Each row comes from the steps of one path. Every step used is in the known rows, and no mark comes twice. Write the path behind each row, first mark first.
(in the rows, 128 means zero)
Known rows:
J > A: [143 177 114 104 119 118 150 159 175 137 158 112 121 111 116 121 131 153
 137 126 103 113 127 104 147 155 148 158 138  85 111 112  78  73 130 115
 137 138  69 173 170 123]
K > J: [114 193 138 103 140 140 166 146 158 115 176 104 137 129 161 101 123 178
 107 114 127 127 122  93 147 148 132 131 128  93  97 110  93 161 143 130
 103 138  73 181 155 110]
N > M > D > J > A > G: [143 200 140 106 155 120 174 147 183 126 161 104 111 127 226 155 125 164
 124 119 109 115 118 125 168 144 143 170 158  96  68 120  72  84 118 118
 142 139  58 174 155 131]
K > J > A: [133 218 122 104 119 125 160 158 162 134 172 103 126 120 129 120 131 177
 130 125 118 117 133 101 151 151 145 149 131  88  97 104  82 104 124 116
 120 120  62 179 171 117]
A > J > K > F: [125 163 104 129 157 152 178 135 174 107 182  97 118 111 152 159 125 135
 125 130 142 129 114  71 131 165 131 124 155  98  79 131  93 144 144 150
 112 134  39 180 167 105]
G > N > M > D > J > A: [146 229 128 152  88 105 158 167 174 144 155 105 116 134 164 110 140 179
 129 125 117 114 102 115 154 150 139 159 147  93  71 123  80 102 108 106
 170 131  54 174 149 127]
K > J > D: [122 204 126  92 115 137 169 147 159 122 180 105 126 123 140 124 108 193
 127 122 170 126 120  71 160 138 128 142 144  80 116 115 106 130 144 115
  84 132  76 195 144  94]
D > M > A > J > K: [131 172 110 134 130 132 174 143 177 124 169 104 107 108 162 173 114 162
 129 130 130 127 132 105 112 164 141 118 151 102  93 121  74 127 130 143
 141 154  33 173 185 129]
N > M: [138 170 145 130 128 133 163 142 174 113 163 115 124 124 143 124 132 138
 113 116  67 122 138 111 145 154 131 147 150  91 101 104  74 120 151 123
 126 177  96 173 137 122]
M > D > J: [ 99 183 146 126 131 120 158 159 173 121 159 103 137 136 189  96 125 191
 101 111 135 128  83 105 151 150 133 134 144  94  89 142  99 140 131 119
 146 150  58 177 152 121]
G > D > M > A: [151 166 124 117  87 136 173 155 171 117 166 129 100 105 123 129 133 208
 107 118 103 109 123 141 133 155 128 126 130  86 127 137 114 116 139 122
 172 167  66 168 160 118]
D > J > K: [125 143 119 148 118 124 149 154 174 121 162  97 141 131 165 140 113 153
 136 125 135 128 105  96 133 159 148 119 148 100  81 123  71 109 134 129
 137 156  52 177 167 126]
A > J: [105 190 131 101 179 143 161 137 171 124 165 101 127 120 189 111 123 146
 109 117 120 123 136 100 139 156 132 151 145 115  77 119  90 187 140 130
 108 147  51 180 175 129]
M > D > J > K > F: [121 158 115 147 124 135 174 150 176 108 177 100 125 119 151 149 127 165
 120 125 150 132  79  74 138 161 132 112 156  84  88 144 101 115 138 142
 139 136  43 179 154  99]
N > G > Y: [152 148 114 117 131 127 164 142 173 111 165 106 123 124 191 123 111 151
 108 119 106 120 114  88 151 151 141 167 143  86  80 137  92 140 158 107
 101 165  89 179 130 109]
K > F: [131 153 122 114 140 151 172 141 174 104 176 112 123 113 136 116 141 148
 107 120 107 121 112  85 148 164 127 132 141  84 107 132 105 131 154 137
 127 141  64 175 152  98]
G > D: [140 156 114  94 129 138 152 151 166 120 161 124 125 120 125 101 117 177
 119 116 137 114  95 102 149 134 123 144 133  95  93 141 120 143 155 121
 110 166  87 181 136 112]
G > A > J > D: [127 233 108 113 148 143 163 144 159 129 169 106 118 119 182 132 119 174
 131 123 165 117 128  98 150 135 130 157 152 103  99 122 102 135 132 106
  99 126  56 192 158 111]
N > G: [134 130 119 122 133 141 164 150 179 115 163 111 130 126 198 122 117 155
 106 109  87 120 147 110 167 155 150 156 145  83  87 124 106 128 160 120
 126 164 100 179 153 112]
G > A: [142 200 110 145 138 138 151 152 161 122 156 120 132 119 173 107 144 157
 113 113 105 111 117 127 133 140 136 139 123 101 113 121  89 107 137 109
 138 142  75 172 156 123]
A > G: [138 147 137  85 180 141 170 131 185 116 161 112 120 118 223 136 114 141
 114 115 107 119 123 108 156 144 137 160 143  97  89 122  80 117 150 135
 115 156  74 175 154 126]
D > M > A > G > N: [180 178 124 138 101 132 180 139 186 136 156 121  92 122 228 116 130 165
 112 125 107 107 117 124 143 151 123 155 124  99  79 130  84 145 127 133
 172 146  51 167 142 130]
M > A: [135 182 131 117 103 125 159 146 174 138 158 120 111 103 155 122 140 192
 126 119  96 118 145 120 135 167 132 137 125  79 140 129  99 113 151 130
 155 161  67 168 171 120]
D > M > A > G: [151 157 139  94 145 139 187 134 187 112 166 119  97 108 217 157 125 174
 106 118  89 113 139 139 145 155 137 147 139  91 111 124  84 100 137 134
 160 158  56 166 166 129]
N > J > A: [135 235 121 132 127 126 146 158 170 141 165 103 127 128 136 123 140 155
 144 121 101 109 156 111 153 155 153 168 140  76  90 113  82  99 135 101
 127 135  69 182 169 128]
A > J > D > M: [128 163 126 105 136 149 181 147 174 100 178 109 112 119 137 142 110 162
 100 123 134 119 120 103 145 147 135 139 161  98  98 117  94 132 126 111
 128 147  54 184 158 113]
D > J > A > G > N > M: [176 210 137 158 106 125 169 143 178 133 156 106 108 141 219 121 137 140
 126 124  83 108 131 128 160 151 131 172 147 106  45 108  64 131 122 116
 156 147  64 172 129 136]
A > J > D: [116 203 121  88 150 140 165 140 169 128 172 103 117 117 165 133 107 167
 131 124 167 124 130  79 156 144 130 157 159  96 102 123 102 147 141 116
  89 139  60 193 157 110]

Write each row's path:
[150 172 121  83 164 128 168 142 186 130 160 109 111 112 200 150 120 145
 132 123 105 111 131 115 159 146 147 174 143  94  87 116  72  76 133 125
 125 137  63 174 165 129]
J > A > G
[146 177 128 116  77 132 177 151 175 120 171 123  97 103 127 144 128 205
 116 125 114 116 135 121 139 161 134 129 142  73 148 126 101  87 134 116
 168 157  60 173 164 110]
J > D > M > A
[156 206 114  90 157 139 160 148 170 130 165 114 111 125 179 138 119 172
 140 118 138 102 122 121 166 127 136 176 142  89  64 136 112 121 142 112
 105 146  74 185 143 123]
N > J > A > G > D
[163 201 131  88 130 129 191 129 169 109 180 106  93 114 205 162 107 190
 112 130 145 117 106  99 143 145 126 158 145  88  97 131  84 124 135 113
 104 144  51 180 133 108]
K > J > D > M > A > G > Y
[146 198 128  78 166 132 174 139 174 125 171 102 115 119 209 147 119 162
 126 122 117 115 134 115 163 143 145 167 140  96  78 109  76 101 127 127
 111 124  58 177 166 124]
K > J > A > G
[152 192 125 152  91 147 172 153 174 113 173 112 114 136 139 119 119 163
 111 122 132 112 120 103 150 143 134 146 150  77  90 122  96 135 128  98
 139 148  66 189 133 112]
G > N > J > D > M
[127 215 109 141 174 151 167 144 163 120 164 105 127 128 243 125 134 158
 106 110 110 113 153 133 148 143 143 159 144 118  60 121 101 172 135 113
 122 134  63 181 171 128]
N > G > A > J
[144 200 141 136  92 125 168 142 172 130 160 120 105 109 152 136 146 184
 125 119  67 118 159 130 138 167 128 141 137  81 133 114  86 110 150 128
 158 173  80 167 157 123]
N > M > A
[122 209 127 123 113 109 153 168 173 137 158 102 126 125 152 116 133 186
 126 122 126 118 100 112 154 150 147 151 145  87  90 130  87  86 113 107
 158 130  52 175 169 122]
M > D > J > A
[138 185 139 106 136 138 157 151 166 123 162 107 125 134 221 117 127 208
 120 115 133 108 117 144 163 145 131 148 136 107  65 145 113 152 137 117
 149 153  52 176 152 127]
M > A > G > D > J
[141 200 134 114  81 136 184 152 166 117 179 117  99 109 134 142 127 220
 110 123 122 117 139 121 141 158 133 125 138  74 141 119 105 104 130 118
 155 146  58 177 164 106]
K > J > D > M > A
[149 189 138  89 133 144 195 136 175 113 177 114  95 111 215 165 117 199
 112 121 125 116 141 129 155 148 132 145 143  85 108 119  96 107 133 130
 136 141  54 177 160 115]
K > J > D > M > A > G
[134 167 139 102 152 141 153 151 168 114 163 104 135 141 217 110 119 187
 115 113 139 109 104 133 167 138 135 150 141 112  51 143 107 157 139 115
 132 155  61 179 145 127]
A > G > D > J
[113 217 133 105 152 135 167 137 169 136 165 106 110 109 196 125 137 182
 121 120 115 120 158 117 135 165 129 145 137 106 101 126  97 174 140 134
 133 146  41 174 185 131]
M > A > J
[133 207 152 152 124 120 173 148 178 124 157 105 120 145 240 110 128 175
 103 115 122 122  89 118 158 143 124 151 153 103  54 134  86 152 123 120
 152 152  59 176 126 129]
A > G > N > M > D > J
[140 143 112 126 137 132 155 149 173 120 163  99 131 132 189 155 102 166
 139 124 159 121  96 104 143 142 141 130 151 107  58 136  88 116 137 131
 124 158  53 181 153 124]
A > G > D > J > K
[134 179 133 132 114 150 172 153 172 102 179 111 119 131 126 136 116 165
 107 118 123 116 131 106 151 145 140 141 157  73 107 118  97 114 135  98
 130 155  71 188 146 110]
N > J > D > M
[132 193 129 119 116 119 144 166 171 135 159 100 134 129 150 111 138 169
 133 125 104 112 128 123 156 161 155 153 139  97  84 117  77  91 117 103
 159 132  52 173 176 130]
D > J > A
[161 236 137 168 118 142 172 139 176 135 164 109 106 141 229 114 138 161
 119 117 106 105 153 131 149 152 132 164 130  82  60 129  91 173 135 116
 151 147  55 181 142 135]
D > M > A > G > N > J
[148 203 134 139 125 117 184 139 185 130 155 122  98 124 205 122 120 158
 106 116 124 126  80  93 148 132 112 157 151  87  86 132  89 135 136 135
 131 160  82 177 115 119]
A > G > N > M > D
[165 188 133 164  94 128 164 142 175 129 155 118 114 133 164  99 135 132
 117 121  83 116 124 105 145 152 120 155 139  98  78 109  73 150 142 123
 144 166  86 173 120 124]
G > N > M
[152 173 123 143 111 126 162 147 171 124 164 103 116 128 191 173 113 182
 144 125 134 119 117 125 140 149 137 130 153 102  67 131  87 109 137 131
 143 167  54 176 151 127]
N > M > A > G > D > J > K
[150 200 139 104 136 143 186 135 180 120 173 113  95 116 217 168 121 183
 118 119 113 111 155 134 156 150 137 157 148  77 105 126  93 104 139 120
 141 151  58 179 160 123]
N > J > D > M > A > G
[140 137 126 109 108 144 176 153 177 100 174 119 115 118 112 135 109 165
 101 122 128 120 108 100 146 145 139 134 154  82 120 118  92  95 132 107
 138 158  72 181 148 107]
J > D > M
[143 180 134  93 161 127 161 146 180 128 160 100 122 126 225 141 125 158
 130 121 109 110 132 130 167 151 152 169 145 102  66 119  72  89 123 117
 143 132  50 173 171 134]
D > J > A > G
[136 189 117 123 136 153 180 150 167 100 176 113 113 120 150 141 119 167
 100 122 136 115 118 119 139 139 135 137 157 102  98 117  94 125 117 102
 136 138  53 183 159 115]
G > A > J > D > M
[183 188 121 131  88 132 183 138 184 140 159 120  86 121 221 124 123 175
 123 129 136 108 114 112 151 145 121 160 132  90  87 131  91 131 128 126
 161 141  51 175 136 120]
J > D > M > A > G > N
[161 175 122 109 144 147 175 152 174 102 174 118 109 128 154 146 120 165
 105 117 112 102 119 139 154 133 140 155 149  94  67 128 102 114 126 106
 138 153  67 179 146 125]
N > J > A > G > D > M
[125 181 116 158 132 132 150 147 174 129 166 100 134 130 152 151 113 137
 146 122 129 127 133  85 129 155 148 133 147  79  88 121  78 120 152 128
 106 160  69 187 159 124]
N > J > K
[121 201 135 113 146 142 178 141 172 119 170 109 106 111 180 135 136 182
 103 120 101 118 154 132 129 168 132 136 142 108  96 123  92 167 129 129
 153 150  35 171 186 132]
D > M > A > J
[143 164  98 134 120 136 178 147 174 122 171 106 102 114 175 181 108 178
 129 125 138 121 138 115 129 154 141 128 157 101  72 133 103 139 136 137
 135 157  47 179 174 121]
N > G > D > M > A > J > K
[118 189 138 127 130 116 176 147 179 117 160 122 112 116 144 126 123 165
 102 111 112 133  90  91 142 140 120 142 157  78 117 129  93 114 144 128
 122 172  94 177 129 113]
N > M > D
[156 206 105 163 109 144 185 133 173 124 177 103  98 112 163 159 139 148
 135 135 124 122 128  86 128 170 119 128 151  96  73 128  90 155 138 152
 141 135  35 175 155 107]
G > N > M > A > J > K > F
[144 170  99 127 128 153 188 140 171 103 186 107  99 105 132 173 129 169
 121 131 144 120 111  96 127 162 125 114 154  95  83 141 111 140 138 147
 140 139  32 177 166 103]
G > D > M > A > J > K > F
[137 135 103 132 130 145 173 140 177 108 177 106 121 109 125 152 126 137
 129 128 128 128 101  68 132 164 134 119 149  82 104 130  92 106 151 147
 123 143  57 176 157  97]
J > K > F
